Each row comes from the steps of one path. Every step used is in the known rows, and no mark comes twice. Write the path behind each row, first mark first.
(in the rows, 128 means zero)
Known rows:
U X: [171 202 165 159 115 142  53 100 169 231 104 170  27  99 119 180 142 110
 184]
C H N L: [154 128  91 120 121 123 180 156 112 143 114 120 147 175 134 144 139 102
  55]
W Q N: [110  79 130 112 108  58  56 101 131 116 138 102 125 146  79 187  77 146
 182]
H N L C: [144 147 147 110 161 170 133 133 169 148 167 128 131 116 129  59 101 110
 110]
W Q N E C H: [138 106 162 103  81 134 146 117  93  70 163 168 140 135 174 148 154 157
 143]
L C: [144 148 174 126 165 185  85 122 179 155 180 144 105  72 146  74 106 132
 189]
W Q N L C: [135 136 177  87 160 133 113 126 155 113 169 126 116 121 114  67  78 128
 141]
E C Q: [ 81 141  95 178 100  94 135 154 130 115 108 186 124  93 147 141 136 102
 162]
U H N: [130 114  89 157  87 128  71 120 134 207 150 129 136 128 102 157 129  96
 137]
W Q N L: [117 134 135 102 135  74 129 130 110 104 101 103 113 181  80 171  86 131
 102]
U H N L C E: [152 150 137 125 152 152 145 124 101 118 150  94 150 157 147  64 122 125
 139]
H N E: [126 117 127 109 133 149  88  88 129 154 101  83 140 137  98 160 121 201
  81]
N E: [126 148 168 109 153 164  84  92 113 137  86 100  99 120 110 170 123 220
 118]
Q N E: [100 110 175  75 139 120  71  59 121  99  80  83 109 134  94 176 114 210
 142]
U H N L C Q: [125 122  98 137 105  72 138 169 125 152 134 147 142 106 137  48 108  96
 126]
H N L: [129 147  95 131 141 132 153 144 133 152  99 111 132 171 103 159 118 104
  59]
C L: [150 122 119 159 158 123 165 169 107 125 111 124  95  99 139 157 179 101
 168]
H N: [132 101  73 154 114 137  89 122 162 187 136 111 154 132 113 167 125 110
 116]

Write each row's path:
[173  71  92 122  92 141 130 136 149 165 191 130 177 126 164  94 144 101
 120]
L C H N
[127 118  92 136 121  78 149 168 139 142 127 138 149 108 141  56 105 103
 116]
H N L C Q
[151 143 145 137 168 171 119 117 120 116 154  98 138 127 163  80 122 151
 183]
L C E
[140  88  85 145  77 147 142 132 144 144 171 155 175 136 161 147 161  87
 114]
E C H N
[ 94 124 117 106 133  56 150 134 111  98  67 113 114 165 106 152 108 111
 114]
C Q N L
[125 141 182  86 169 149 120 115 163 108 152 129 109 117 126  66  96 116
 156]
Q N L C
[148  96 128  95 111 142 117  99 107 141 114  94 153 144 131 147 142 197
  76]
C H N E
[110 139 143 152 127 147 175 141 100  86 130 154 110 104 125 138 186 103
 136]
U H N E C L
[112 132 136 152 141 151 184 142 113  78 119 147 117 107 131 148 183 110
 126]
H N E C L
[ 81 140 116 157 105 101 134 135 118 102  95 169 126 102 138 135 130 141
 137]
N E C Q
[152 162 146 124 178 163 151 128 107 103 133  96 139 149 161  74 122 143
 143]
N L C E
[136 138 102 124 116 139 188 151 119 124 124 143 151 174 140 141 144  91
  57]
E C H N L
[ 80 125  94 158  91  94 134 135 127 107 101 162 146 109 134 130 130 132
 118]
H N E C Q
[104 121 155 137 136 119 170 138  99  54 127 143 110 114 117 153 164 126
 142]
W Q N E C L
